Each row comes from the steps of one path. Every step used is in the known rows, and no mark comes twice. Write the path behind each row, first mark first.
Known rows
y -> g -> p: [ 17  -2 -15  -3 -32  41  24  14   4  -7 -31  18   9   0 -15  33]
p -> k -> z: [ 16 -10  49 -40 -10   0 -29  -6 -10 -16  -2 -13 -17 -16 -20   0]
y -> g: [ 12  19 -10 -14 -55  50  -4   3   0  -4 -20  24  -7   3 -13  34]
p -> g -> y -> k: [ 15   5   4 -30 -19  -4  19 -26  11 -29 -42  -7 -12  -8 -13  18]
k -> h: [ 20  30 -14 -23 -35  19 -11  25 -18  -2  37  20  23 -10 -28  45]
y -> k -> h -> p: [ 19  -8 -12 -55   1  38  -9  18 -27 -10  41 -10  13 -37 -27  24]
k -> p -> h -> y -> g: [  9  25  14 -42   3  13 -10 -16 -42  -3 -22 -11  15   2  -3  59]
p -> h: [  4   3  19 -21 -24   5   1 -11 -34  -1  -7  11   4  -8   4  33]
h -> p: [  5  18 -15 -12 -11  24  -3  19 -35  -4  18  14   7 -22   3  15]
g -> p -> k -> h -> y: [ 16 -12  -3 -22  20 -20  23   4 -15 -12  12 -12  25 -18 -19   7]
p -> k -> y: [  3  10  22 -50 -13 -13 -30 -11   2 -18   1  -9   2  -5 -17  11]
p -> h -> y: [  1   6   5 -22  -7 -12  -2 -23 -48  11  -4  -8   1  -3   0  15]
h -> p -> k: [ -3   5   5 -31   9  10   0  -2 -33 -16  16  -3  -4 -31   9  -2]
k -> h -> p -> g -> y: [ 10  33 -31 -32  15  13  26  12 -28 -18  19   0  10 -18 -19  37]
h -> p -> g -> y -> k: [  5   6 -14 -32  16  11  26 -10 -19 -25 -18 -11 -10 -24  -1  10]
y -> g -> p -> k -> z: [ 17 -21  14 -25  -3  33  17   3   3 -17 -34  -5  -7  -6 -23  17]
g -> y -> k -> h -> p: [ 32  -8 -21 -47   1  -1   6   7  -5 -14   8 -12  29 -21 -36  19]

Write each row's path
[  1  10  14 -56 -13  10 -23 -15   8 -19 -14 -11  -8   1 -21  17] => p -> k -> y -> g
[  8  -3 -17 -16  -1   4  14 -16 -14   2 -22 -14  -2  -2 -15  -4] => h -> y -> g -> p -> k
[ 10  27 -15 -37 -37  31 -28  11   8  -3 -15   5   6  17 -33  42] => k -> y -> g
[ 21   7   2 -43  -8   2 -34 -10 -26   1   4 -23  13 -14 -21  16] => h -> y -> k -> p
[ 11  47  23 -27 -20  16  -9  -5 -14 -28 -25   9   5  -4   4  65] => k -> p -> g
[ 14 -36   4 -20  21 -12  28  -8 -31   0 -14 -19  20 -17  -9  10] => g -> p -> h -> y -> k
[ 18  18 -40 -21  -3  20  12  15 -22   8  19  -4  19  -2 -37  31] => k -> h -> y -> g -> p
[ 11  27  -2 -10 -27 -11  23 -20   8 -25 -42   9  -9   3  -5  24] => p -> g -> y
[ 18  10  -5 -39  -9   0  22 -19   7 -29 -25  -9  -5 -11 -23  28] => p -> g -> y -> k -> h
[ 12 -15  13 -27   9 -20   8   6   5 -19 -11  -8  25  -8 -18  13] => g -> p -> k -> y
[ 17  32 -28 -23 -17   2 -13  12 -31  10  40   1  19  -6 -32  26] => k -> h -> y
[ 15  23  33 -38 -10   7 -15  -3 -36 -13 -12   5  26  -7   3  69] => k -> p -> h
[ -5  11   1 -48  21   3 -13   2 -27 -17  17 -15   2 -21  -5   4] => h -> p -> k -> y
[ -6  27 -11 -14   3  27  18   1 -34 -18  -2   6 -17 -21  13  18] => h -> p -> g
[  5 -17  11 -42   2  -5  -5 -29 -44   7  -3 -23  -3 -15  -7   8] => p -> h -> y -> k
[ 27  -1  25 -52 -24  26 -34   3  -9 -18  -1  -5  19 -23 -17  44] => y -> k -> p
[ 14  -8  -8 -28  -6  33  29   4   1 -17 -15   3   8 -10 -21  29] => y -> g -> p -> k -> h
[ 11  -3 -10 -57  11  40   4   6 -25 -20  28 -15  -2 -36 -21  26] => y -> k -> h -> p -> g
[  5  14  -4 -49   0   6  -5 -18 -19  -9  18 -15  -4 -13 -23   8] => p -> k -> h -> y -> g
[ 11 -13   1 -18 -15  30  26  -3   6 -17 -33   6   1  -7 -10  18] => y -> g -> p -> k
[  6  -6  22 -40  23  14 -12   6 -36 -15  14 -16 -13 -30  -7  -4] => h -> p -> k -> z
[  3  36 -25 -30  10  31  17  16 -37 -15  32   5   2 -23 -12  40] => k -> h -> p -> g
